What can hang from each mark:
Q300: Q257 Q322 Q832
Q832: Q192 Q513
Q322: Q192 Q300 Q513
Q192: Q832
Q257: Q300 Q513
Q513: Q257 Q322

Every row comes from one small tree of marks. The marks that hang from a mark follow it in brackets, in the order of their numbers. Every link used is in the known rows. Which tree was each row made from?
Known rows:
Q300(Q257 Q832): [-1.29 -1.97 -0.53  3.84  0.12 -1.41 -3.23 -2.07  3.80 -4.93  0.24  2.29
  0.76  2.53  1.42 -2.23  2.98 -2.60  3.78 -2.70]
Q832(Q192 Q513(Q257(Q300))): [ 3.67  2.11  0.98 -3.35  3.90  4.53  2.17 -3.28 -0.33  2.35 -0.67 -2.00
  0.92 -2.53 -2.87 -2.15  2.11 -0.73  0.01 -1.03]
Q257(Q300 Q513): [ 2.41  0.34  0.00 -0.08  3.21  1.34  3.05  0.66 -1.01 -1.72 -1.91 -3.14
 -3.99 -2.15 -3.83  0.54 -3.13 -2.59  1.01 -1.89]
Q257(Q513(Q322(Q192(Q832)))): [-0.54  3.09 -1.08  1.41  3.31  0.39  3.52 -4.55 -1.34 -1.21 -1.33 -0.23
 -4.38 -7.89 -3.61 -6.62 -1.59 -1.51  3.94 -0.18]
Q192(Q832(Q513(Q257))): [ 1.89  4.51  0.39 -4.05  2.10  4.09 -0.81 -5.14 -0.98  1.47  3.67 -0.14
  0.84 -3.48 -1.78 -5.47 -1.03 -0.27  3.18 -2.52]
Q300(Q257 Q322(Q192) Q832): [-3.02 -5.24  1.15  7.23 -1.32 -3.86 -2.50 -1.98  7.53 -7.90 -3.95  1.98
 -1.29  0.23 -0.12 -5.21  4.50 -0.88  2.38 -1.03]
Q322(Q300(Q257 Q832) Q513): [-0.58 -2.65  0.35  3.72  0.88  1.06 -1.57 -4.50  6.23 -2.10 -2.91 -0.32
 -2.19  3.57 -0.48 -1.29  4.84 -3.98  2.12 -3.01]
Q832(Q192 Q513): [ 1.67  1.14 -1.98 -0.41  0.50  2.57  2.17 -0.32 -1.82  2.54  0.50 -3.47
  2.81 -0.50 -1.22 -2.45  3.53  0.12 -0.59  0.14]
Q257(Q300 Q513(Q322(Q192))): [ 1.14  0.33  1.38  1.04  3.89  0.29  4.86 -2.95 -0.54 -2.15 -5.34 -1.12
 -6.38 -6.09 -5.03 -1.71 -1.22 -2.02 -0.09 -0.76]
Q192(Q832(Q513(Q322))): [ 1.44  3.69 -0.57 -1.61  1.30  2.93  0.93 -5.60 -4.57  0.88  4.35  1.30
 -0.37 -4.25 -3.15 -5.41 -0.29 -1.97  0.45 -1.33]
Q192(Q832(Q513(Q257 Q322(Q300)))): [ 0.45  6.75  3.01 -1.94  3.36  5.46  0.43 -8.81 -1.55  2.70  4.83  2.96
 -1.56 -5.58 -3.48 -4.17  1.02 -2.42  1.50 -2.23]
Q832(Q513(Q257 Q322)): [ 0.74  4.22  1.94 -2.22  2.27  3.26 -0.98 -5.91 -1.98  1.04  3.02  4.97
 -0.57 -3.27 -0.57 -3.44  1.94 -0.80 -1.86 -2.14]
Q513(Q322): [-0.70  1.54  0.83  1.00  1.20  0.06  0.03 -2.48 -1.71 -0.03  1.17  3.80
 -1.52 -1.97 -0.63 -1.20  0.60 -1.28 -1.22  0.03]
Q832(Q513): [ 2.02  0.65 -0.30 -1.54 -0.54  1.83  0.44 -1.00 -1.61  0.97  1.20 -1.77
  1.03  0.19 -1.08 -1.01  0.90  0.24 -1.47 -1.13]
Q832(Q192 Q513(Q257)): [ 1.30  2.99 -0.38 -1.73  2.46  3.61  0.65 -2.68 -0.40  2.75  1.36 -0.35
  2.70 -1.86 -0.05 -3.69  3.94  0.74  0.62 -0.69]
Q832(Q192): [ 0.01  0.29 -1.59  1.33  1.05  0.39  1.74  0.51 -0.46  1.36 -0.48 -1.58
  1.81 -0.99  0.23 -1.71  2.66 -0.03  1.11  1.81]
Q832(Q192 Q513(Q257 Q322)): [ 0.35  4.44  0.47 -0.88  3.40  3.80  0.85 -5.28 -1.92  2.66  2.61  3.31
  1.16 -3.79 -0.44 -4.90  4.63 -0.89 -0.50 -0.55]
Q257(Q300): [ 2.18 -1.24  1.79 -1.22  1.40  0.82  1.81  0.13 -0.07 -0.44 -1.92 -1.74
 -1.92 -0.49 -2.76  1.57 -1.73 -1.39 -0.21 -0.52]
Q300(Q257): [-1.62 -0.55 -0.81  2.16 -0.16 -0.40 -2.07 -1.03  0.47 -2.27 -0.26  1.78
 -0.09  0.97  0.39 -1.27  1.32 -1.32  1.81 -1.25]
Q192(Q832): [ 0.56  1.61 -0.62 -1.08  0.80  1.02  0.66 -1.90 -0.90  0.16  1.93 -1.13
  0.08 -2.03 -1.53 -3.16 -1.98 -1.20  3.72 -0.25]
Q322(Q192 Q300): [-0.59 -0.59  2.35  1.34  0.00  0.31  2.66 -1.86  3.42  1.65 -4.73 -2.76
 -2.08 -2.10 -1.87  0.87  1.86  0.84  0.07  1.22]

Write each row's tree:
[-1.13  3.62  1.08  3.27  2.91  2.03  2.46 -2.60 -1.27 -0.01 -0.02  1.08
 -4.57 -3.93 -2.69  0.38  0.31 -3.42  0.28 -1.62]  Q257(Q513(Q322(Q300)))
[-2.81  0.72 -1.61  4.63  2.37 -1.12  1.49 -3.96  0.02 -4.00 -3.68  2.41
 -4.68 -4.16 -1.71 -4.82  2.01 -2.03  2.33 -1.27]  Q300(Q257(Q513(Q322(Q192))))
[-0.57 -2.19  1.78  1.08  0.97  0.10 -0.10 -3.96  6.17 -1.04 -6.63  1.12
 -4.13 -2.38 -1.45 -5.79  2.94  1.75 -1.49  0.33]  Q300(Q322(Q192 Q513(Q257)))
[-0.08  4.95  1.97  0.31  3.62  5.34  1.64 -6.10 -0.70  4.21  2.02  2.25
  0.10 -4.27 -1.76 -2.57  5.49 -1.76 -0.88 -0.68]  Q832(Q192 Q513(Q257 Q322(Q300)))
[ 1.50  0.36  0.35  2.25  0.84  2.84  1.25 -1.90  3.06  1.38  1.09 -3.96
  2.93  0.67 -1.26 -1.51  5.82 -1.76  1.52 -1.07]  Q322(Q300(Q832(Q192 Q513)))
[ 1.10 -1.85  1.34  1.75  1.02  1.47  0.28 -3.18  5.55  0.49 -2.69 -1.88
 -1.75  2.28 -1.13  0.04  3.44 -2.55  0.27 -1.69]  Q322(Q300(Q832) Q513)
[ 0.61  3.11  0.78  1.60  1.80  4.01  3.20 -3.65 -2.14  3.99  1.40 -0.59
  0.20 -3.01 -2.90 -1.42  5.15 -1.91 -2.05  0.31]  Q832(Q192 Q513(Q322(Q300)))
[-0.59  3.71  0.51  1.89  1.73  3.82  0.25 -7.62 -2.48 -0.06  3.98  1.59
 -1.90 -2.75 -4.03 -4.15  1.97 -4.18  2.10 -2.98]  Q192(Q832(Q513(Q322(Q300(Q257)))))
[-0.79 -1.12 -0.42  2.87 -1.24 -0.07 -0.11 -4.14  1.63 -4.20 -0.96 -1.36
 -1.30 -2.96 -3.73 -8.69  2.21  0.09  2.68 -1.09]  Q300(Q257 Q322(Q192(Q832(Q513))))
[-0.71 -2.58 -1.29  6.58 -0.63 -0.36 -2.32 -1.21  3.60 -5.52  1.17  0.36
  2.78  1.83 -0.45 -6.62  6.76 -2.20  1.73 -2.36]  Q300(Q257 Q322 Q832(Q192 Q513))
[ 0.74  4.66  1.22 -0.52  1.76  4.45  2.18 -6.29 -3.08  2.50  4.25 -0.04
 -1.31 -4.39 -4.32 -2.90  0.79 -2.88  0.35 -1.58]  Q192(Q832(Q513(Q322(Q300))))
[-1.33 -5.18 -0.33  5.81 -0.52 -1.66 -3.55 -1.95  6.03 -6.53 -2.56  2.17
 -1.80  3.50 -0.23 -5.82  4.31 -2.79  0.67 -2.86]  Q300(Q257 Q322(Q513) Q832)
[ 0.74 -3.44  1.64  1.75  0.87  0.52  1.86 -4.36  7.93  0.37 -6.78 -3.58
 -3.04  0.13 -1.59 -1.46  4.50 -0.71  0.78 -0.07]  Q322(Q192 Q300(Q832) Q513)
[ 2.26 -5.28  1.94  2.20  1.04 -0.15 -0.08 -1.07  5.61 -4.77 -4.02 -1.53
 -3.58  1.90 -3.61 -2.89  1.23 -2.87 -1.44 -1.75]  Q257(Q300(Q322(Q513) Q832))
[-1.75  3.46  2.10 -1.40  3.80  1.19  0.88 -7.93  1.24  0.18 -0.48  4.11
 -2.73 -7.72 -1.71 -6.73  0.17 -0.18  3.53  0.13]  Q513(Q257 Q322(Q192(Q832)))
[-0.33 -4.28  0.35  2.62 -0.87 -1.29  1.77 -1.62  4.34 -1.73 -6.90 -1.95
 -3.86 -0.81 -2.51 -4.45  2.56  1.50 -2.81  1.55]  Q300(Q322(Q192 Q513))
[ 0.49 -1.01 -2.11  3.10  0.44  1.21 -1.25 -2.52  2.21 -2.48  1.22 -0.95
  3.82  2.08  0.46 -4.82  6.54 -2.04  3.23 -2.57]  Q300(Q257 Q832(Q192 Q513))
[-2.13  2.77  4.42  0.72  3.12  1.63  1.27 -7.18  3.54  1.49 -3.17  4.25
 -3.85 -5.81 -1.31 -1.18  3.00 -0.09  0.19  0.24]  Q513(Q257 Q322(Q192 Q300))
[ 2.79  0.11  3.87 -1.60  1.83  2.68 -0.27 -2.15  1.10 -2.19 -0.04  0.86
 -1.59 -2.16 -3.99 -2.52 -0.07 -0.52 -2.42 -2.98]  Q832(Q513(Q257(Q300(Q322))))
[ 2.90 -4.41  3.42  1.85 -0.21 -0.46  1.06 -1.64  5.21 -5.09 -4.17 -3.28
 -1.45 -1.35 -4.58 -3.85  2.49  0.18 -1.21 -1.79]  Q257(Q300(Q322(Q192) Q832(Q513)))
[ 0.00 -0.91  1.50  0.53  1.11  1.38 -1.63 -2.96  3.40 -1.31 -2.47  2.74
 -2.66 -0.42 -0.70 -4.42  1.70  0.11 -1.89 -1.04]  Q300(Q322(Q513(Q257)))
[-0.47 -0.95 -0.71  1.93  1.41  1.95  2.41 -6.86  3.68  0.69 -5.48 -3.84
 -4.54 -1.88 -3.66 -4.51  2.33 -1.61  3.67 -0.34]  Q322(Q192(Q832) Q300(Q257) Q513)
[-0.86 -4.00  0.56  4.42  0.87  0.05  0.07 -5.63  8.27 -1.96 -7.05 -1.74
 -3.25  1.75 -0.92 -2.29  5.79 -2.14  2.48 -1.51]  Q322(Q192 Q300(Q257 Q832) Q513)
[-0.31 -2.91  0.44  5.37 -1.75 -0.70 -3.90 -1.98  3.48 -6.97  1.72  2.00
  1.11  2.12 -0.78 -5.35  4.32 -2.13  0.46 -3.85]  Q300(Q257 Q322 Q832(Q513))
[ 0.35 -0.83  0.67 -2.23  2.08  1.10  1.00 -5.11  4.77  1.76 -6.59  0.07
 -3.51 -2.04 -0.22 -3.71  2.42  1.57 -0.04  0.39]  Q322(Q192 Q513(Q257))
